Every row comes from one small tree of marks. Brackets hold a mark, then the marks that hang from it, in alphabetical order. Every link used is in the known rows. Which tree was each row made from?
Known rows:
{pemeg {beba {pamov moneb} pizi} notod vufo}: [  4.7  -6.0 -40.6  11.2  -5.8   1.5   1.2   4.8   8.4  11.8   3.1  -6.1
   9.5   5.8   6.4  55.7]
{notod pemeg}: [  0.4  -0.6  13.7  -9.5  -0.6  -5.9   5.5   9.6  -7.6  -6.6  -3.5  -1.2
  -1.0  -1.7 -12.4 -15.3]
{pamov beba moneb}: [ -0.5   2.1  32.4   9.5   2.3   6.8  -7.5   0.7  16.7   3.5   0.5  11.0
 -13.5  -6.7   1.1 -60.1]
{pamov beba}: [ -0.6   4.6  22.0   0.3  -1.7  -2.5  -3.9  -9.7   3.4  -1.6  -0.6   1.2
  -5.8  -2.4  -1.2 -49.6]
{pamov {beba {pemeg notod} pizi} moneb}: [ -2.0   3.0  29.9  15.7   9.3  21.7  -7.3  -6.3  12.3  -3.2   1.2  15.3
  -4.2  -7.5   2.1 -17.5]
{beba {pemeg vufo} pizi}: [  0.1  11.3  -3.9   7.4   4.6  10.0   2.3 -11.7 -10.8 -10.7  -2.8   9.5
   4.6  -2.1   1.9  -3.9]
{pamov {beba pemeg}}: [ -3.3   7.0  26.8   1.7   3.5   2.6  -6.3  -9.8  -1.1  -6.1  -2.2   3.9
  -3.0  -4.2  -2.1 -43.4]
{pemeg notod vufo}: [  5.6  -2.3 -34.7   8.8 -11.2  -5.4   6.1  14.8   2.4   0.7  -3.4  -8.0
   9.7   0.3   1.4   5.7]
{notod {pemeg {beba {pamov moneb} pizi} vufo}}: [ 1.0 -4.3 -4.6  0.1 -1.0 -1.6  1.9  9.6  0.8  5.4 -0.3 -0.6  2.3  2.0
 -7.5 36.3]
{vufo {pemeg {beba pamov pizi} notod}}: [  2.7  -3.3  -8.5 -11.2   0.9  -6.6   5.5  -2.8  -9.8   2.3  -3.8 -12.4
  10.0   4.1  -6.8  24.5]
{birab {beba {pamov moneb} pizi}}: [ -1.7  -2.6  14.0  -7.0  -1.8   4.0   1.0  -3.3   6.1  -2.1   5.4   4.2
 -10.2  -2.1   4.9   0.6]
{notod {pemeg {beba pamov} vufo}}: [  0.7  -4.9  -8.6  -5.0  -4.3 -10.3   2.1  13.4  -2.8   5.5  -2.1  -7.4
   3.8   3.2  -9.7  26.2]
{birab {beba {pamov moneb} {pemeg notod}}}: [-4.1 -5.7  9.8 -5.8 -0.7  2.9 -1.6 11.5  3.7 -4.6  1.9 -1.6 -4.6 -4.1
  2.6  7.0]
{birab {beba pizi}}: [ -3.1  -0.4  12.9  -1.4  -6.8   1.5   4.9  -4.6   0.2  -7.7   1.7  -2.8
 -11.3  -0.6  -0.3 -13.8]
{pizi {beba pamov pemeg}}: [ -2.6   3.0   9.4 -16.3  15.2 -12.1  -2.4  -6.3 -14.6  -1.2   0.0   8.4
   1.6   0.8   2.6 -18.4]
{birab {beba pamov pemeg pizi}}: [-4.4  0.9 13.9 -9.6  1.4  4.7  0.4 -8.2 -4.8 -9.3  3.2  2.0 -3.9 -1.8
  2.8 12.7]
{birab beba}: [ -3.6  -2.4  12.4  -3.9  -9.8  -6.4   3.5   6.5   1.2  -5.4  -0.3  -7.8
 -12.9  -1.1  -1.8 -32.1]

Write each row's tree:
[  3.3   3.4 -14.2   2.6  10.0  16.3  -1.7  -4.6  -0.1  -3.0   3.0  14.6
  12.6  -3.8   9.4  43.2]  {beba {pamov moneb} {pemeg notod vufo} pizi}
[-1.0 -2.2 -2.9 -4.3 12.9 -6.4 -3.1  7.7 -3.4  4.3  0.0  9.5  4.9 -1.2
  4.5  6.1]  {pizi {beba {pamov moneb} {pemeg notod vufo}}}
[ 1.0 -3.4 -8.2 -3.3 -2.6 -5.1  3.2  6.0 -3.5  4.0 -0.6 -3.7  5.1  3.6
 -8.6 39.2]  {notod {pemeg {beba pamov pizi} vufo}}
[  1.3   7.0 -10.8 -10.5   5.2  -3.9  -3.2  -1.8 -10.1  -3.2  -1.1   5.2
   9.0  -2.0   5.0  -1.9]  {beba pamov {pemeg vufo}}
[  1.8  -2.3 -22.3   5.6  -4.7   0.2   5.3  -6.5  -3.4   0.1   1.3 -11.9
   3.6   7.6  -0.3  17.7]  {pemeg {beba pizi} notod}
[  1.3   2.4  -3.9  -4.2   2.7  -0.9  -1.2 -13.1  -0.9   5.7   4.6   1.5
  -5.0   5.3   4.4  -5.7]  {pemeg {beba {pamov moneb} pizi}}
[ -0.1   4.1  33.4  12.0   5.3  14.8  -6.0 -10.3  15.4   1.3   2.5  15.9
 -11.8  -6.2   2.5 -41.3]  {pamov {beba pizi} moneb}
[ -1.6   0.2  19.5  18.6   3.6  13.1  -8.9   9.5  16.5   1.9  -1.9   9.8
  -3.7  -8.3   1.3 -24.0]  {pamov {beba {pemeg notod vufo}} moneb}
[  4.8  -4.7 -45.9   6.9  -7.7  -3.0   2.7  -0.7   2.2   9.1   2.6 -10.7
  13.2   8.0   5.2  60.8]  {pemeg {beba pamov pizi} notod vufo}
[  2.8  -5.7 -42.7  14.1 -13.6  -8.9   3.6  14.5   3.7   8.7  -2.9 -17.8
   7.3   6.7  -0.1  22.7]  {pemeg beba notod vufo}
[ -5.6  -0.9   7.9   3.3  -7.2  -1.8   1.1  11.3  -0.4  -6.9  -3.1  -5.6
  -7.6  -3.1  -2.1 -14.7]  {birab {beba {pemeg vufo}}}
[  1.3   3.7  -9.2  -9.0   1.0  -5.2   0.6 -18.2  -7.4   3.1   3.9  -3.2
  -1.3   7.5   3.2  -0.4]  {pemeg {beba pamov pizi}}
[  1.1   0.0   2.7 -15.6   0.8 -14.6   2.7  -0.6 -11.3   3.9  -5.9 -11.2
   2.3   3.3  -8.1 -14.3]  {vufo {pemeg {beba pamov}}}
